Each row was made from one path, in order. Every step used is in the known rows, and no mark comes twice. Write each row's path.
Known rows
t/n/k: [ 0.15  1.00  0.68  0.63  0.52  0.99  0.34 -0.54 -0.57 -0.01 -0.49 -0.58
 -1.01 -0.97  0.14 -0.02 -2.09  1.16  0.21 -0.52  0.40 -1.75  2.12 -1.14
  0.62 -0.48 -0.12  0.12  1.45]
n/u/e/m/t: [-0.67 -1.46  0.08  0.15 -1.50 -0.36  0.21  0.76  0.97  0.13  0.63  2.56
 -3.73  0.52 -0.15  0.75  2.30  0.97 -0.94 -1.17  0.39 -0.29  0.78  2.44
  1.75  0.99 -1.71 -0.05  0.04]
u/k/e/d: [ 3.07  0.32 -0.04 -1.61 -0.71 -0.41 -2.04 -0.26 -0.25 -0.60 -0.39 -1.88
  2.51  1.93  1.37 -0.84  0.07 -1.34  1.13 -0.53 -1.26  0.84 -1.28  1.22
 -0.68 -0.65  0.91 -0.61 -1.07]
k/e: [ 1.03  0.35 -0.78 -0.66 -0.28  0.05 -1.52 -0.37  0.14  0.02 -0.70 -0.36
  2.02  0.52  0.60 -0.54 -0.45 -0.90  2.17  0.11 -0.71  0.92 -0.83  0.47
 -1.92 -1.12  1.87 -0.30 -0.43]
m/t/e/n/k: [-1.44  1.60  0.62  0.01  0.60  0.45  0.55  0.79 -0.55  0.31 -0.39 -0.17
  1.12 -0.43  1.01  0.53 -1.14  0.29 -1.08 -0.57  0.81 -1.18  2.33  0.22
  2.84  0.08 -0.62  0.79  1.11]
k/t/e/m: [-2.01 -1.24 -0.19  0.05 -1.54 -0.60  0.87 -0.12  0.07  0.33 -0.58  0.70
  0.72 -0.83 -0.13  0.18  1.30 -0.05 -1.18  0.81  0.27  0.62  1.66  1.65
 -0.39 -0.20 -0.47  0.18  2.10]
e/n/k/t: [-0.87  0.04  0.25  0.14  0.58 -0.87  0.14  1.08 -0.49  0.26  0.18  0.09
 -0.67 -0.92  1.01  1.20  4.09  0.66  1.92 -0.32  0.87 -0.25  1.79  0.34
  0.78 -0.13  2.25 -0.15  0.70]
e/m: [-1.75  0.92  0.15  0.23 -1.23 -1.07  0.12 -0.75 -0.25  0.13 -0.19 -0.36
 -1.33  0.32  0.12  0.55  1.93  0.87 -1.03  0.91 -1.18 -0.17  1.53  0.75
 -0.57 -0.23 -0.71  0.15  1.50]
t/u: [-0.05  1.80  0.09  1.01  0.75  0.60  0.55 -0.73 -0.47  0.30 -0.19 -0.08
  0.25 -0.79 -0.96 -0.17 -3.82  1.32 -0.10  0.82 -0.81  0.86 -0.30 -1.72
 -0.19  0.43  0.31  0.00 -0.59]
t/e: [-0.16  0.73  0.33  0.21  0.14  0.34  0.51 -0.97 -0.61  0.10 -0.63  0.30
  2.85 -0.30 -0.30 -0.73 -5.94  0.17 -1.46  0.57  0.16  0.81  0.58 -1.04
 -0.93 -0.39 -0.07 -0.07 -0.05]
n/z: [-0.11  3.08  0.04  0.91  1.63 -1.03 -0.45 -0.74 -0.92  0.04  0.55 -0.52
 -0.57  0.12  0.52  0.55  0.14 -0.12  3.15  0.52  0.40 -0.70  0.82 -2.24
 -3.52 -0.11  2.36  0.46 -0.69]
u/k/t: [ 1.35 -2.67  0.17  0.43 -0.64 -1.54 -0.05  0.32 -0.95 -0.34  0.67  0.55
 -0.85 -0.24 -0.56  0.51  3.06  0.74  1.34  0.38  0.24  0.85 -0.94  0.56
 -1.43 -0.63  1.65 -0.77 -1.49]
t/n: [ 0.24  0.22  0.57 -0.02  1.25  1.16 -0.06 -0.86 -1.16 -0.07 -0.14 -0.21
  0.31 -0.98 -1.09 -0.18 -5.45  0.90  0.25  1.11 -0.08 -0.21 -0.30 -1.66
 -0.59 -0.02 -0.57 -0.46  0.28]
e/m/t: [-0.70 -0.63  0.35  0.81 -1.77 -0.26  0.66  0.53 -0.78  0.41  0.52  1.44
 -2.02  0.16  0.17  0.92  3.75  1.23 -1.93  0.02 -0.19  0.79  1.46  1.73
  0.79  0.19 -1.11  0.10  0.10]
u/k/e/n: [-0.40  0.39 -0.47 -1.59  1.17 -0.47 -1.87  0.48  0.00 -0.29 -0.18 -1.70
  2.32  0.92  0.08  0.27 -1.15 -1.56  1.86  1.18 -0.91 -0.35 -1.99  0.47
  0.25 -0.50  0.19  0.20 -0.24]
k/t/u/e: [ 1.10 -1.36 -0.09  0.54  0.95 -0.07 -0.51  0.55  1.26 -0.03  0.40  1.69
 -1.38 -0.50 -0.63 -0.19  1.01  1.02 -0.01 -1.17  0.56  0.25  0.21 -0.32
 -0.29  0.76  0.83 -0.56 -1.24]
t/u/k/e/n/z: [-0.70  2.41 -0.82 -0.45  2.40 -0.42 -1.22  0.36  0.21  0.03  0.24 -1.89
  1.56  0.30 -0.01  0.57 -0.89 -2.37  3.94  1.20  0.07 -1.36 -1.45 -1.28
 -1.81  0.30  1.52  1.22  0.03]
m/t/u: [ 0.53  0.61  0.22  1.45  0.05  1.09  1.05  0.30 -0.96  0.57  0.39  1.36
 -0.65 -0.91 -0.79  0.14 -1.76  1.48 -1.24  0.06 -0.12  1.53 -0.40 -0.56
  0.82  0.85 -0.35  0.08 -1.41]
u/e/m/k/t: [ 0.23 -3.13 -0.37  0.13 -0.99 -0.63  0.26  0.49  0.46 -0.06  0.95  0.68
 -1.90  0.30  0.63  0.11  9.05 -0.34 -0.72 -1.24  0.63  0.39 -0.47  0.82
 -0.44 -0.50  0.09 -0.40 -0.94]
m/u: [ 0.68  2.28  0.40  0.35 -0.28  0.31  0.70 -0.51 -0.83  0.03 -0.36 -0.88
 -0.36  0.44 -0.09 -0.37 -2.63  0.42 -1.39  1.07 -1.42  1.58 -0.53 -2.32
 -0.64  0.30  0.73 -0.80 -1.78]
t/u/k: [ 1.14 -0.18  0.21  0.85  0.24 -0.30  0.35 -0.73 -0.54 -0.35  0.17 -0.73
 -0.59  0.27 -1.61 -0.23 -3.10  0.83 -0.62  0.93 -1.12 -0.01 -1.84 -0.99
 -0.38 -0.14 -0.84 -0.01 -1.50]
k/t/e: [ 0.04 -1.09  0.11  0.18 -0.24 -0.06  0.62 -0.05 -0.60  0.24 -0.39  1.23
  2.45 -1.17 -0.20 -0.36 -2.39  0.07 -0.34  0.46  1.11  1.63  0.44 -0.01
 -1.09 -0.34  1.36 -0.40  0.05]
t/e/m: [-2.23  0.44  0.04 -0.03 -1.40 -0.41  0.64 -0.84  0.03  0.24 -0.83 -0.02
  0.82 -0.10 -0.15 -0.11 -1.30  0.16 -2.16  1.02 -0.47  0.04  1.77  0.92
 -0.34 -0.18 -1.42  0.49  2.13]
n/t/e/m/k: [-1.29 -0.01 -0.24  0.17 -0.71  0.63  1.64 -0.82  0.07 -0.05  0.41 -0.93
  0.86  0.83  0.27 -0.86  3.40 -1.41 -2.61 -0.53  0.10 -0.49 -0.87 -0.75
  0.74 -1.02 -2.20  0.75  0.25]

Which path is each row?
[ 2.48  0.47  0.48 -0.30  0.41  0.03 -0.98  0.55  0.80 -0.23  0.13 -0.08
 -0.35  0.56  1.57 -0.48  1.90  0.67 -0.24 -2.42  0.09 -0.10  1.71  0.30
  1.29  0.87  0.74 -0.61 -0.48] -> n/k/t/u/e/d
[ 0.08 -1.13  0.59  0.55 -0.54  1.04  0.35  0.55  0.52  0.04 -0.02  1.02
 -3.18 -0.58  0.40  0.36  2.29  1.16 -1.68 -1.65  1.07 -2.25  2.93  1.05
  2.20  0.16 -1.83  0.39  1.83] -> u/e/m/t/n/k
[-2.27  1.60 -0.80 -1.89  1.11 -0.15 -0.89  0.00  1.01  0.01 -0.51 -0.25
  0.73  0.38 -0.26  0.47 -5.89 -1.43  4.84  0.89 -0.53 -0.34 -2.63  0.52
  1.11  0.51  0.95  0.06  0.58] -> k/e/n/u
[-2.00 -0.84 -0.13  0.22 -1.92 -0.48  1.07  0.00  0.37  0.37 -0.86  0.50
  0.02 -0.97  0.52  0.25  2.78  0.13 -1.43  0.17  0.54 -0.31  2.69  1.81
  0.24 -0.43 -0.34  0.49  2.84] -> n/k/t/e/m
[-0.52 -2.15 -0.17 -0.66  0.17 -1.43  0.12  0.58 -0.23 -0.32  0.60  0.49
 -1.29 -0.31 -1.04  1.03 -0.10  0.02  3.59  0.80  0.30  0.09 -2.47  0.88
  0.44  0.32  1.11 -0.55 -0.75] -> e/n/u/k/t
[ 1.02 -2.03 -0.13  0.41 -0.36 -0.19  0.64  0.18 -1.11  0.03  0.99  0.31
 -0.42 -0.12  0.47 -0.03  6.21  0.04  0.60 -0.61  0.55  1.58 -1.47 -0.49
 -1.15 -0.87  1.42 -0.65 -2.17] -> m/k/t
[ 0.14 -0.22 -0.14  1.06  0.47  0.26  0.79  0.16 -0.47  0.49  0.11  0.82
 -0.21 -1.57 -0.90  0.19 -0.20  1.06  0.97  0.53  0.08  1.62 -0.68 -0.71
 -0.66  0.47  1.63 -0.31 -0.69] -> k/t/u
[ 2.40  1.26  0.05 -1.43 -0.20  1.01 -1.62 -0.12 -0.04 -0.22 -0.94 -1.94
  2.43  0.76  2.14 -0.87 -0.55 -1.05  1.38 -1.30 -0.41 -0.09  0.83  0.70
  0.45 -0.46  0.85 -0.32  0.94] -> t/n/k/e/d
[ 1.03 -1.16  0.02  0.71  0.69  0.08 -0.36  0.68  1.56 -0.02  0.16  1.52
 -2.10 -0.70 -0.08 -0.13  2.49  1.12 -0.14 -1.97  0.79 -0.60  1.39 -0.16
  0.47  0.62  0.82 -0.28 -0.57] -> n/k/t/u/e
[ 0.29 -0.51  0.30  0.05 -1.69 -0.40  1.10 -0.64 -0.12 -0.44 -0.57 -1.27
 -0.41  0.80 -1.03 -0.49 -1.99 -0.32 -3.36  1.58 -1.43  0.13 -1.27 -0.05
 -0.09 -0.18 -2.01 -0.03 -0.36] -> t/e/m/u/k
[-1.78 -0.24 -0.21 -0.48 -0.88 -1.19 -0.42 -0.47  2.05 -0.25 -0.10  1.06
 -3.38  0.78 -0.29  0.31  0.18  0.41  0.30 -0.62 -0.55 -1.52  0.76  1.39
  0.57  0.70 -1.36 -0.03  1.35] -> n/u/e/m
[ 2.49  0.23  0.41 -0.56  0.56  0.01 -1.33  0.41  0.58 -0.26  0.34  0.15
  0.29  0.63  1.05 -0.60  0.61  0.56 -0.32 -1.63 -0.06  0.76  0.52  0.08
  0.64  1.07  0.62 -0.87 -1.14] -> k/t/u/e/d
[-1.33  2.75 -0.50 -0.80  2.29  0.12 -0.52  0.62  0.24 -0.04  0.35 -1.12
  2.54  0.38  0.43  0.27 -0.50 -1.72  3.32  0.10  0.43 -0.98 -1.56 -1.19
  0.88 -0.51  1.19  0.37  0.69] -> k/e/n/t
[ 0.61 -2.98 -0.07 -0.38 -1.20  1.23 -0.08  0.44 -0.29 -0.02 -0.03  0.55
 -0.86 -0.50 -1.06  0.11 -0.24 -0.31 -1.01  0.55  0.25 -0.29 -0.90  1.91
  0.67 -0.08 -2.22  0.13  0.99] -> u/k/e/m/t/n
[ 0.50 -1.98 -0.11  0.09 -0.31  0.55  1.09 -0.15 -0.68  0.17  0.00  0.69
  2.41 -0.56  0.06 -0.77  0.46 -0.60 -1.30 -0.29  1.16  1.57 -0.99 -0.48
 -0.73 -0.73  0.44 -0.15 -1.12] -> m/k/t/e
[-1.16  1.58  0.05  0.04 -1.59  0.48  1.38 -0.57 -0.02  0.20 -1.10 -0.90
  0.43  0.18 -0.12 -0.51 -2.42 -0.45 -3.54  1.50 -1.27  1.05  0.54 -0.70
  0.08  0.44 -1.08 -0.06  0.71] -> t/e/m/u
[-0.05  2.01  0.16  0.59  2.30  0.21 -0.31 -0.78 -1.07  0.03  0.40 -0.66
 -0.35 -0.73 -0.37  0.30 -2.95 -0.41  3.03  0.99  0.86 -1.31  0.39 -2.71
 -2.96  0.21  1.25  0.47  0.41] -> t/n/z
[ 0.92 -1.14  0.62  0.35  0.45  1.63  0.42  0.18 -1.43  0.17  0.48  1.25
 -0.69 -1.02 -0.96  0.17 -3.61  1.02 -1.04  0.39  0.64  0.45 -0.23 -0.53
  0.57  0.34 -1.24 -0.37 -0.45] -> m/t/n
[-0.42 -1.32 -0.76 -0.67 -2.02 -1.03 -0.89 -0.36  0.81 -0.18 -0.65 -1.01
 -0.08  1.00 -0.02  0.04  3.15 -1.11  0.16  0.72 -1.32 -0.44 -0.46  2.37
 -1.07 -1.06 -0.63  0.30  1.36] -> u/k/e/m
[ 0.77 -2.53  0.07  0.10 -0.58 -0.48  0.59 -0.06 -0.69 -0.16 -0.20  0.79
  2.04 -0.74 -0.75 -0.37 -2.15 -0.17 -0.57  0.49  0.86  1.05 -0.60  0.48
 -1.01 -0.58  0.57 -0.34 -0.64] -> u/k/t/e
[-0.53  2.77 -0.02  1.39  1.61  0.83  1.27 -0.40 -0.14  0.16  0.34 -0.12
  0.28 -0.91 -0.93 -0.24 -2.86  0.59  1.05 -0.02  0.18 -0.09 -0.92 -2.45
  0.50  0.22  0.59  0.27 -0.19] -> n/t/u
[-0.96 -0.64 -0.16 -0.04 -1.14  0.57  1.25 -1.00 -0.20  0.01  0.03 -0.97
  0.63  0.82  0.35 -0.81  2.85 -1.04 -3.34 -0.20 -0.43  0.14 -0.53 -0.27
  0.15 -0.93 -2.39  0.56 -0.10] -> t/e/m/k
[ 0.42 -2.28 -0.34  0.13 -2.54 -0.27 -0.23  0.85  0.00  0.17  0.22  0.90
 -1.08  0.69  0.12  0.47  4.79 -0.25 -1.26 -0.21 -0.21  0.58 -0.22  3.16
  0.52 -0.49 -1.20  0.22 -0.05] -> u/k/e/m/t
[ 1.79 -1.04 -0.88 -0.30 -0.41  0.25 -1.10 -0.24  0.66 -0.25 -0.59 -0.87
  1.63  0.50 -0.70 -0.79 -1.86 -1.02  1.16  0.37 -0.95  0.47 -2.52  0.63
 -1.28 -0.90  0.60  0.07 -1.02] -> t/u/k/e
[-1.14  1.06 -0.17 -0.25  2.19 -1.09 -0.34  0.47 -0.65 -0.03  0.46 -0.90
  1.79 -0.30 -0.08  0.85 -0.65 -1.67  2.93  1.25  1.30 -1.08 -0.26 -1.16
 -1.78  0.27  1.25  0.88  0.32] -> u/k/t/e/n/z
[-0.38  1.18 -0.61 -0.42 -1.95  0.36  0.15 -0.17  0.62  0.17 -1.08 -1.29
 -0.01  0.73  0.39 -0.42  1.07 -1.19 -1.48  1.16 -1.74  1.17 -0.53  0.15
 -0.68  0.00  0.13 -0.21  0.42] -> k/e/m/u
[ 0.76  0.49  0.10  1.07  0.81 -0.17  0.97 -0.51 -0.20 -0.46  0.60 -0.70
 -0.48  0.10 -1.65 -0.28 -2.52  0.42  0.40  0.25 -0.30 -0.77 -2.32 -1.59
  0.28 -0.22 -0.45  0.20 -1.17] -> n/t/u/k
[-0.77 -1.32 -0.44 -0.35 -0.73 -0.09  0.32 -0.74  1.46 -0.33  0.66 -0.12
 -2.82  1.53  0.19 -0.45  3.77 -0.68 -1.14 -1.33 -0.59 -1.10 -1.33  0.26
  0.83 -0.20 -2.31  0.16 -0.64] -> n/u/e/m/k
[-0.68 -0.39 -0.10 -0.69  2.37  0.35 -0.66  1.09  0.70 -0.02  0.91 -0.17
  0.11  0.07 -0.17  0.26  1.74 -0.64 -0.11 -0.55  0.25 -0.39 -1.23 -0.98
  1.81  0.97 -0.58  0.11 -1.18] -> m/k/t/u/e/n
[-0.07 -0.01  0.09  0.54  1.17  0.40 -0.32  0.32  0.11  0.05  0.82  0.96
 -2.33 -0.52 -0.25  0.67  1.15 -0.57  1.05 -0.15  1.53 -1.87  1.21 -0.62
 -1.55  0.81 -0.52  0.69  0.87] -> u/e/m/t/n/z
[ 0.38 -2.15 -0.06 -0.79  1.06  0.14 -0.68  0.09  1.79 -0.43  0.27  2.14
 -2.74 -0.45 -1.21 -0.10 -3.89  0.42  2.61 -1.11  1.10 -1.08 -0.97  0.06
  0.41  1.01  0.04 -0.88 -0.23] -> k/t/n/u/e
[-0.80  0.61  0.24 -0.43  2.21  0.27 -0.88  1.26  0.62  0.14  0.77  0.67
 -0.27  0.13 -0.30  0.60 -1.50  0.44 -0.84 -0.15  0.05 -0.46 -0.13 -0.51
  2.40  1.45 -1.17  0.25 -0.80] -> m/t/u/e/n
[-1.13 -0.97 -0.15  0.53 -0.95 -0.50  0.14  0.49  1.87  0.12 -0.18  0.84
 -3.09 -0.35  0.20  0.39  5.17  0.86 -1.21 -1.14  0.17 -1.35  2.54  1.55
  0.98  0.51 -0.73  0.33  1.92] -> n/k/t/u/e/m
[ 2.24  2.15 -0.01 -1.24 -0.71  0.25 -1.75 -0.07  0.08 -0.14 -0.87 -1.84
  2.32  1.29  2.72 -0.73  1.01 -0.89  1.49 -1.55 -0.79  0.26  1.20  1.06
  0.19 -0.67  1.74 -0.35  0.17] -> n/k/e/d
[-1.56  2.73  0.60 -0.02  1.16 -0.46 -0.22  0.23 -0.41  0.10 -0.24 -1.29
 -0.30  0.08  1.20  0.83  0.22  0.86  0.62 -0.15 -0.18 -1.68  2.31 -0.78
  1.78 -0.13  0.34  0.52  1.06] -> e/n/k
[ 1.40  2.19  0.72 -0.91 -0.08  0.29 -0.46 -0.74 -1.02 -0.17 -0.51 -1.00
  3.70  0.76  1.23 -0.97 -4.44 -0.08 -1.22 -0.24 -0.51  1.23  0.82 -0.33
  0.15  0.10 -0.10 -0.49 -0.31] -> t/e/d
[ 0.30 -0.49  0.48  0.55 -0.56  0.78  0.86  0.04 -0.95  0.36 -0.07  1.82
  2.02 -0.59 -0.18 -0.36 -3.72  0.45 -2.50 -0.13  0.91  1.50  0.62  0.27
  0.31  0.01 -0.65  0.08 -0.81] -> m/t/e
